Every row comes from one small tree of marks. The marks that hang from a mark follow it in brackets, in the order of their numbers. Every link used is in the known rows. Which tree was each row made from?
Known rows:
Z101(Z556(Z37 Z313 Z368 Z837)): [ 33  -7  -1  -9   0 -12   8  -2   3 -26  19  14 -25   9   7  38 -13  11
  -4  17   8  25  -9 -12  -7 -56   5  -4 -20  19 -28 -17 -11 -19   3 -32
  -5  11  18 -26  -3 -18  -7 -15 -21 -23 -37  -9 -12  -4 -16 -11 -12  -4
  -7  17 -10  -5  -5]
Z423(Z192): [  2  13   5  30  -8  21 -12  10  -5  15  23  33  15  19   5 -77   9  -5
  43   7  38  -7   0  -6   5  27  -2  22  30 -43  16 -17  10  29   0  45
 -10 -31 -21  23  -4  21  11  12  -3  49  59  21   2   1  26  -5  29  20
 -11 -32  50   7  -7]
Z423(Z556): [-33   5 -16  29  26  12  17  -3   2   4  -7  57  -3  19  -5 -60   9  17
  12  16  -6 -13   4 -10  -5  28 -10  34   6   5  -1  30  17   8   6  37
  -2 -32 -24  20 -12  29  -3 -19  15  35  43   4  -2  -3   9   8  19  39
  -5 -23  10   1   5]
Z445(Z556(Z37 Z313)): [-11  17 -20  -4  -3 -15  -4   7 -32  18   9  49  -5   5  10 -31   4 -10
  -4   5   4  -1  -5 -27 -17 -16 -17 -30   3   0 -13  12  18  11   5   1
 -16 -15   2 -13  -7  10 -29   0  -1  14   5 -11  -5 -30   5   7  23  15
 -23  -4  44   4  11]
Z445(Z556(Z34 Z37 Z313 Z837)): [  9  14 -13  -9 -20 -22 -13  11 -25  13  -6   1   0   3   1  11   1 -23
 -17  -9  -5   8 -13  -3 -13 -24 -11 -53   0  10  -7   7  13  15   4 -17
  -4   4   8 -15   1  -7 -28   8   6 -21 -35 -14 -17 -29  -7  16   6  -5
  -3   1   9   8   6]
Z445(Z556): [-36   8 -14  -9  18   1   2  11 -14  27   9  71  14  -9  11 -62   4  12
   9  10   9 -16  -2 -17 -22  10 -26   0  -3 -10  -6  21  10   6   2  48
 -22 -29 -17  -4  -9  15 -16   3   0  29  32   4   8 -29  14   3  24  31
 -25  -1  33 -12  12]
Z556(Z34 Z37 Z101 Z313 Z368 Z837): [ 13   2 -15 -25 -44 -23  -6 -17  -8 -15  -8 -56   1 -25  -8  97 -11 -32
 -13 -18 -14  18   1  17  14  -8   2 -25   2  28  -1  -8 -21  -7  11 -51
   4  30  26 -34  -4 -18  -5   6   2 -55 -60 -27 -16  -2  -1  -8 -17 -54
  21  13 -26  -8  -6]
Z20(Z556(Z34 Z37 Z101 Z313 Z837)): [ 12  -6  -3  15 -23 -26  -4 -13 -29 -19  -9 -13   4  10  -3  56   2 -50
 -29   2   4  22   2  13 -11 -38  18 -50   7  29 -21  -8 -25   0   6 -23
  22  26  16 -21  -8 -20 -12   7   1 -34 -47 -20 -20   1   0 -16 -15 -17
   4  -2 -11   2   8]
Z423(Z192 Z556(Z368)): [  2  21   0  15   6  31   5   7  13   5  15  41   1  16   7 -52  -9  29
  35  12 -11 -19  14  -4  17  29  -7  59   7 -24  19  -7   9 -15  -7  38
  -8 -12 -16  34   1  11   2  -6  -1  45  63  28   0   4   9  12  19  29
 -10 -20   4  -4   2]
Z556(Z34 Z101 Z368 Z837): [-16  -8  -5 -29 -18  -1   1 -10  15  -2  -9 -32  24 -42  -6  55 -13  -3
   1 -11  -8  -3   6  30  10  24 -11  13  -7  16   9   5 -29 -16   7   7
  -4  12   2 -21  -4 -13  11  11   6 -37 -26  -8   1   1   9 -13 -15 -31
  19  18 -40 -28  -4]
Z192(Z423(Z556)): [-13  10  -9  44  11  18   3  -1  -2  13  16  37   8  37   0 -75  11  18
  22   9   9 -12  13  -6  10  27  11  34  24 -35  12  -2   8  12   9  48
  -3 -24 -26  41  -3  23   1  -7  19  51  79  27  -1   7  14   6  23  30
  -5 -39  24   7   1]
Z20(Z556(Z34 Z368)): [ 12  -3  19 -16  32   8  10   5   8  17  -1  14   2 -12   6 -10  -7   3
  -9  22   1   1  -7  -9  -3 -21  -9   7 -12  10  -6 -17  -9 -11 -25  25
  -2   7   1   8  -9 -17  17   3 -15   8 -19  11  12  -3 -12  -9   2  11
 -18  14  -9  -9  -1]
Z837(Z556(Z34 Z37 Z368)): [ 20 -23  32 -20  22  -8   0   4  16   4  -6 -21  -6 -15   0  -6   5   8
   5   4  10  11 -18  -9  -6 -22  -3  -7  -1   7  -2  -7  13  11 -15 -20
   1  11   7  -5   0 -16  21  -7  -9   0 -33   2  10   4 -25  -5  -5 -14
   8  20 -16  19  -9]
Z837(Z556): [-22 -26  19  11  28   8  12  -1   8  -6   8  38  -9   6   6 -48  10  13
  22  14  34   2  -1 -20 -19  -6  -1  15   4  -9 -11  12  10   5   7   8
   1 -25  -8  -6 -16  15   7  -3  -6  32  21   7  12  12   6 -17   8  26
  -9  11  19   8 -12]
Z837(Z556(Z368)): [-13 -25  20 -19  30  16  16   0  22  -5  13  30 -13 -14  11 -22  -5  35
  25  14  19   2   3 -21 -10  -8  -8  36 -14  -5  -9   3   4 -18  -1  -1
  -8 -12   2 -10 -15   4  11  -6 -17  25  11  11  20  12  -4 -17   3  15
 -12  29   2  -5 -17]
Z837(Z556(Z34 Z313)): [  1 -14  20  15  15  15  12  -2   1   1   4   1 -23  11   3  -3   6 -20
   5   6  20   4  -3 -28  -4 -26  12 -10  14   3  -9  -3  12   2  -1 -31
  11 -18   9  -7 -19  10   0   5  -8  14 -11   1   6  16  -1  -9   7  25
 -12  16  25  19 -21]
Z192(Z423(Z556(Z34 Z37 Z368 Z837))): [ 26   8   0  18  -7   0 -10   4   7   7   4 -23  11  25  -7 -22   2  19
   5  -4  -9   4   0  17  16  10   8  11  12 -20  21 -14   4  11  -1  16
   3  13 -11  35  14  -8   9  -6  19   7  23  21 -13   2 -13  17   2 -13
  18 -27 -25   9   0]
Z313(Z556): [-52  -1   7  -8  36  24  10  -2  -5  -4  -9  37 -14  11   6 -31  15   5
  10  10   6 -27 -12 -11 -12  17   8  -4  -6 -14  -6   5  -5  18  -1  15
 -11 -29  -6  18   5  38   8  -6  -2  17  14 -14   2 -13  16  13   7  30
 -12 -12  16 -20 -12]
Z37(Z556(Z34 Z101 Z313 Z368)): [-11  10 -16 -22  -6  11   5  -4   6   0  -3 -28 -10 -30   2  46 -10  -1
 -22 -16 -22 -18  20 -11  10  21  -1   7 -26   2   2   9  -1 -30  -6 -31
   0  -3  17 -17   7  10  -4  15 -19  -8   3 -10  30  17  12  -5 -13   0
 -17  29  31 -13   5]
Z37(Z556(Z34 Z368)): [  1   4   4 -25  20  13   0  15  22  13 -11 -25  -6 -21  -1 -12  -4  29
 -15  -8 -12 -14  -3  -8   2  27 -16  17 -29 -13  10   8  21  -3 -20  -3
  -5 -11  -2   5  16   7  14   8 -17   9   7   5  35   6  -7   6  -7   2
 -11  23  23  -5   5]
Z837(Z556(Z34)): [ -5 -24  28  12  28   9   6   3  10   8  -4   5  -4   0  -1 -31  13  -5
   9   8  25   1 -10 -13 -11 -10   3  -2  12  -3  -3   4  12  15  -5   2
   7 -17  -6   1  -9   5  15   1  -2  17  -3   8  11  11  -5  -9   6  20
  -2   9   8  17 -13]
Z101(Z556(Z34 Z37 Z313 Z368 Z837)): [ 46  -5  10  -9  -1 -12   3   3   5 -14   8 -22 -21   3   0  51 -10  -6
 -16  11   1  24 -17  -6   1 -60   9 -22 -13  25 -20 -27 -10 -11  -9 -38
   1  20  20 -16   2 -29   1 -10 -15 -36 -61 -10 -12  -4 -26  -2 -16 -10
   0  15 -23   5  -7]
Z556(Z37 Z101 Z368): [-22  -5 -14 -24  -7 -20  -3 -14  -6  -1   2   7  19 -37  -1   7   2   4
  10   1   3   1  -1   6   1  23 -17  11   2   9  -2   7 -15   6   6  12
 -15   8  -1 -22  -5  -3  11  -8   0  -7  -1 -17   3  -9  10 -18   0 -32
   9  -1  -3 -12  11]

Write each row's tree:
[ 17  14 -15  21 -16   3   0  -4  -3 -10  18   3  -8  38   0  -9  -5  23
  11  -1  -7   9  14  -2  18   0  13  21   8 -20   9 -13   2  -8  13  -5
   1   6   0  23   1   5 -11  -8  11  16  36  18 -15   7  -2  12   7  -3
   4 -22   0   5  -6]
Z192(Z423(Z556(Z37 Z313 Z368 Z837)))
[-27 -10  -8   8 -22  -8  -6 -11  -4  -4 -13 -20  30 -19 -12  25   6 -31
  -1 -12  10   0   0  33  -2  26  -1 -13  16  11   5  15 -20  14  16  18
   7  -5 -10 -17  -6   2   4  12  19 -28 -14 -13  -9   0  21 -14  -7 -16
  23  -8 -18 -10   0]
Z556(Z34 Z101 Z837)
[  5  17   0  44 -19   0 -16   0 -14   7 -11  -5  22  17 -10 -30  17 -36
   9  -6 -10 -13   3  21  11  27  13  -5  36  -7  20  -2   4  20  -5  30
  12   7 -21  32  15   1   1  -3  24  10  33   4 -17   1  10  14  10   2
  17 -47  -4  23  19]
Z423(Z192 Z556(Z34 Z37 Z101))
[-18  -2 -14  26 -13 -22  -2 -11  -7 -13 -29  -9  16   7 -18  13  11 -20
 -14  -8 -19   2  -1  32  -3  21   2 -14  12  28   2  30  -3  15  11   9
  18   9 -14   2   4   0  -7 -16  31 -24 -12 -17 -24  -6  -1  10  -9 -12
  33 -25 -40   9  18]
Z423(Z556(Z34 Z37 Z101 Z837))
[-21   8 -14  19   2  17   4 -10   4   6  19  30  17   7   4 -33  -1  22
  22   5  -8 -19  28   2  18  33   9  48  12 -24  13  -4 -14 -18  10  45
  -7  -6 -17  28  -3  13   1  -5  14  34  75  24   4  12  19  -2  12  16
  -3 -22   2 -14   6]
Z192(Z423(Z556(Z101 Z368)))
[ 40  16  10  12 -19   3 -14  12  11  -2  -7 -26   6  20  -8  -8  -7   8
  12  -6 -19   3  -6  27  17   9   1  15  11  -8  26 -14  10   6 -11   6
   5  22  -9  32  19 -16   6  -5  11  -3   3  16 -21  -4 -16  26  -2 -13
  23 -24 -36  13   3]
Z423(Z192 Z556(Z34 Z37 Z368 Z837))
[ 13  13   2  42   4   2 -10   4  -7  20   1  -4  14  36  -9 -63  19  -4
   6   0   2  -4  -4   4  11  15  14  -1  32 -26  17 -10  16  36  -4  31
   4  -5 -21  45  10   6   9  -8  26  30  44  20 -11   1  -3  17  17   6
  11 -46  10  25   5]
Z192(Z423(Z556(Z34 Z37)))
[  5 -17  14 -17  -3  -8   5 -14  -1  -8  -1 -24 -15 -22   3  52  -2 -22
  -3  -3   0   8   3 -13   3 -27  11 -14   4  22 -10  -8  -8 -18  -1 -50
   8  17  25 -27  -9 -13   1   0 -11 -18 -36 -12   5  14  -6 -15 -10 -18
   1  27 -10   8  -9]
Z837(Z556(Z34 Z37 Z101 Z313 Z368))
[ 13   6  -1 -42  -4 -20 -14  17  -3  20  -9  -6  15 -26   3   5  -8  14
 -10  -7 -13   3 -18  11 -11  -9 -28 -25 -18   7   4   6   6   4  -8   7
 -16  19   1 -11   9 -23  -8   2   1 -24 -37  -5  -5 -35 -19  17  -2 -22
   4  15 -26  -8  11]
Z445(Z556(Z34 Z37 Z368 Z837))
[-10   4 -21   7 -13   7   4   4   0 -26   2  -1 -23  20   1   7  -6  18
 -13 -12   5   4  14 -11  -9  13  -1   1 -25 -13  -7  23  18  -6  15 -32
   7 -22   7 -17   2  26 -18  11 -14   8  16  -7  13  13  12  -4  -8  12
 -12  14  48  -7  -3]
Z37(Z556(Z313 Z837))
[  4 -25  21 -18  23  -6   5  -1  13  -8   7  12 -11 -10   6 -20   2  29
  16  11  19  12 -10 -16 -14 -17  -7  14  -8   0 -11   0   9   2  -3 -14
  -5   3   6 -10  -5  -6  13 -13 -13  13  -9   3  10   5 -16 -11  -3  -8
   1  21  -4   9  -9]
Z837(Z556(Z37 Z368))
[ -6   3 -14  17 -18  -3  -6 -11  -2 -11  11   5  17  15  -2 -11  -1  21
  12  -5  -7  -1  19  21  11  22  12  24   9 -17  11  -4 -14  -8  17  24
  -1  14 -11  18   6  -2  -2  -8  19   7  47  14 -13   7   7   4  -1 -15
  16 -24 -22  -7   9]
Z192(Z423(Z556(Z37 Z101 Z368 Z837)))
[ 11  10   1  16  -1  17   0   3  14   9   8  -7   9  22  -4 -25  -4  25
  11   0 -10  -6   9  13  21  16   9  31   8 -23  21 -11   0  -5   1  29
   0   2 -13  37   5   0   7   0  16  17  38  29  -6   8  -2  15   6   5
   9 -19 -19  -3  -5]
Z192(Z423(Z556(Z34 Z368 Z837)))
[ 21  14   3  17   7   5  -6   3   4  21   6 -11   9  20  -4 -43   7  14
   9   2  -8  -5  -2   2  20  13   8  16  18 -23  20 -18  10  16 -10  25
  -3   5 -13  43  10  -3  13  -9  18  24  36  24  -4   2 -11  18  13  -2
   8 -31  -6  14   4]
Z192(Z423(Z556(Z34 Z37 Z368)))
[-12   9 -23 -10 -33 -28 -15  -2 -32   4  -8  -1  13 -13   2  39   0 -39
 -22 -16 -11   1   2  10 -12 -12  -5 -55   3  19 -10  15  -9   1  13 -12
  -2  12   9 -29  -1  -9 -33  10  10 -35 -31 -24 -17 -25   9   5  -2 -15
   2   2   0  -4  15]
Z445(Z556(Z34 Z37 Z101 Z313 Z837))
[  9 -10  15  12  12  -3   1   6  -3  -2  -8   9   8  13  -2  -5   1 -11
 -13  14  16  14  -9  10 -16 -23   2 -18  -4   9 -11  -4 -10   7  -6  20
  12   3  -4   4  -6 -11   6   6   0  -6 -25   4  -6  -2  -6  -9  -5   9
  -2   0 -13  -3   0]
Z20(Z556(Z34 Z837))
[-38  -8 -22   2 -15  -4  -2  -3   1 -27  -7   3   9  -7  -1   6   1  16
 -13 -18   5  -8  20  18 -15  41  -3   8 -26 -10  -4  35  -3  -9  21   4
   5 -12  -8 -22   9  20  -9  11  -4  -3  30 -12  17  12  26 -12 -18  -2
   1  10  21 -16  14]
Z37(Z556(Z101 Z837))
[-21 -13  -4 -19   1  -3  12 -12   1 -23   6  34  13 -19   9  33 -17  12
  -2  14   4   6  19  14 -12  -8  -6  16 -24  16 -17   1 -41 -40   9  23
   1  16   5 -24 -12 -15  -3   4 -12 -14  -5   0   2   4  10 -27 -15  -4
  -8  21 -30 -35   6]
Z20(Z556(Z101 Z368 Z837))
[ 30  -3   7 -11   8   9  15   2  14 -10  15  -4 -22  -1   5  51 -16   0
  -7  16   0  11  -6 -10   4 -51   7   1 -19  20 -19 -22 -17 -27  -7 -23
  -3   5  18 -13  -7 -20  -1  -3 -21 -26 -40  -1  -2   3 -14  -8 -12  12
 -12  25 -17 -10 -14]
Z101(Z556(Z34 Z313 Z368 Z837))
[  1  12  -9   7   3  11   1   9   0   7  -8 -19 -19   8  -2  -6   5  -7
 -22 -12  -4  -9   2 -21   2  12   2 -10  -9 -11   2  11  29   8  -8 -27
   6 -24   6   1   7  23  -4  14 -13  13  10  -5  24  10   6   6   2  19
 -19   8  59  11   1]
Z37(Z556(Z34 Z313))
[ -8   5 -18 -24 -24   5   3  -6  10 -19  -7 -43 -10 -22   0  73 -18   4
 -25 -24 -24  -8  22   6   9  18   1   3 -34   6   2  13  -6 -36   6 -42
   8   6  21 -28   9   2 -12  18 -16 -29 -12 -12  19  17  10  -5 -26 -14
  -4  35   7 -20   3]
Z37(Z556(Z34 Z101 Z313 Z368 Z837))
[-16  14 -20  -7 -15 -21  -9  -1 -35  24  -4  14  11 -20   4  14   8 -45
 -18  -9 -11 -10  -1  -9 -10 -10  -8 -50  14  16  -9  10  -2   7   2  -1
  -7   3   5 -21  -4  -2 -27   8   8 -14 -16 -21  -6 -26  12   5  11   1
 -12  -3  23   3  18]
Z445(Z556(Z34 Z37 Z101 Z313))
[-26  -6   9 -40   0  -5  -7  -9   1 -21 -26 -38  -1 -24  -2  65   3  -9
 -15 -14 -24 -14 -14  29  -1   7  13 -31 -18  13   0  -5 -31   3  -1 -22
  -1  26  15  -4  22  -3  11  -3   2 -49 -50 -31 -11 -14  -2  16 -26 -31
  22   6 -53 -26  -3]
Z313(Z556(Z34 Z37 Z101 Z368 Z837))
[ 26 -14  24 -17  11  -2   6  -1   6  -1   1 -23 -29  -5   3  23  -1  -6
   1   3   5  16 -10 -25   2 -38   4 -13   1  12  -8 -15  13  -4 -10 -53
   4  10  23 -13  -9 -12   6  -3 -16  -3 -41  -2   4   9 -23  -4  -4  -9
  -3  25   2  20 -17]
Z837(Z556(Z34 Z37 Z313 Z368))
[ 39 -14  18 -15  12 -18  -1   9  14  -7   0 -19  -3  -7  -3  23  -3   7
 -12  11   6  21 -25   9  -7 -44  -1 -15 -17  18 -14 -20 -11   3 -13  -5
  -4  20   5  -8  10 -33  15 -13  -9 -36 -53  -4  -8  -9 -29  -3 -18 -18
  10  11 -42   4   2]
Z101(Z556(Z34 Z37 Z368 Z837))
[-27 -28  18   9  14   3   5  -9   4  -1  -5   4   9 -17   1  -4  13 -22
   7   1  20  -9   4   0 -11   2   9  -4  15   7  -5  10  -9   0   5   6
  10  -9  -5 -12 -12   4   8   4   3   3   2  -2  12  16   9 -19  -2  11
   2  11  -2   8  -4]
Z837(Z556(Z34 Z101))
[ 29   5  -5  14 -30 -20 -12  -2 -17  -5 -12 -45 -10  21 -14  31   7 -36
 -12 -11  11  29 -22   3   1 -19   4 -49  20  13  -2  -4  14  41   7 -45
  12   3  12 -14  -3  -1  -5   4  10 -28 -54 -21 -26  -9  -8   6   0 -28
  19 -16  10  22 -12]
Z556(Z34 Z37 Z313 Z837)
[ 18  24   9  13   6  29   0  11  16  20   2   6   4  10   1 -38  -6   9
  24   6 -19 -19   4   4  23  23  -3  42  13 -17  28 -14  13  -7 -19  31
  -3  -4 -15  45   7   1  10   0   5  29  38  27   1   3  -1  21  16  24
  -2 -20  -7   6   0]
Z423(Z192 Z556(Z34 Z368))
[ 10  14  -6 -23   7  18   6   9  13   6  -2 -30 -25 -11   3  17 -10  15
 -19 -10 -17 -11   5 -23  10  12  -8   9 -27  -8   6   2  23 -15 -15 -36
  -2 -11  15  -4   9  13   1  12 -23   7  -1  -1  31  12  -2   4  -6   8
 -22  28  41  -3  -3]
Z37(Z556(Z34 Z313 Z368))
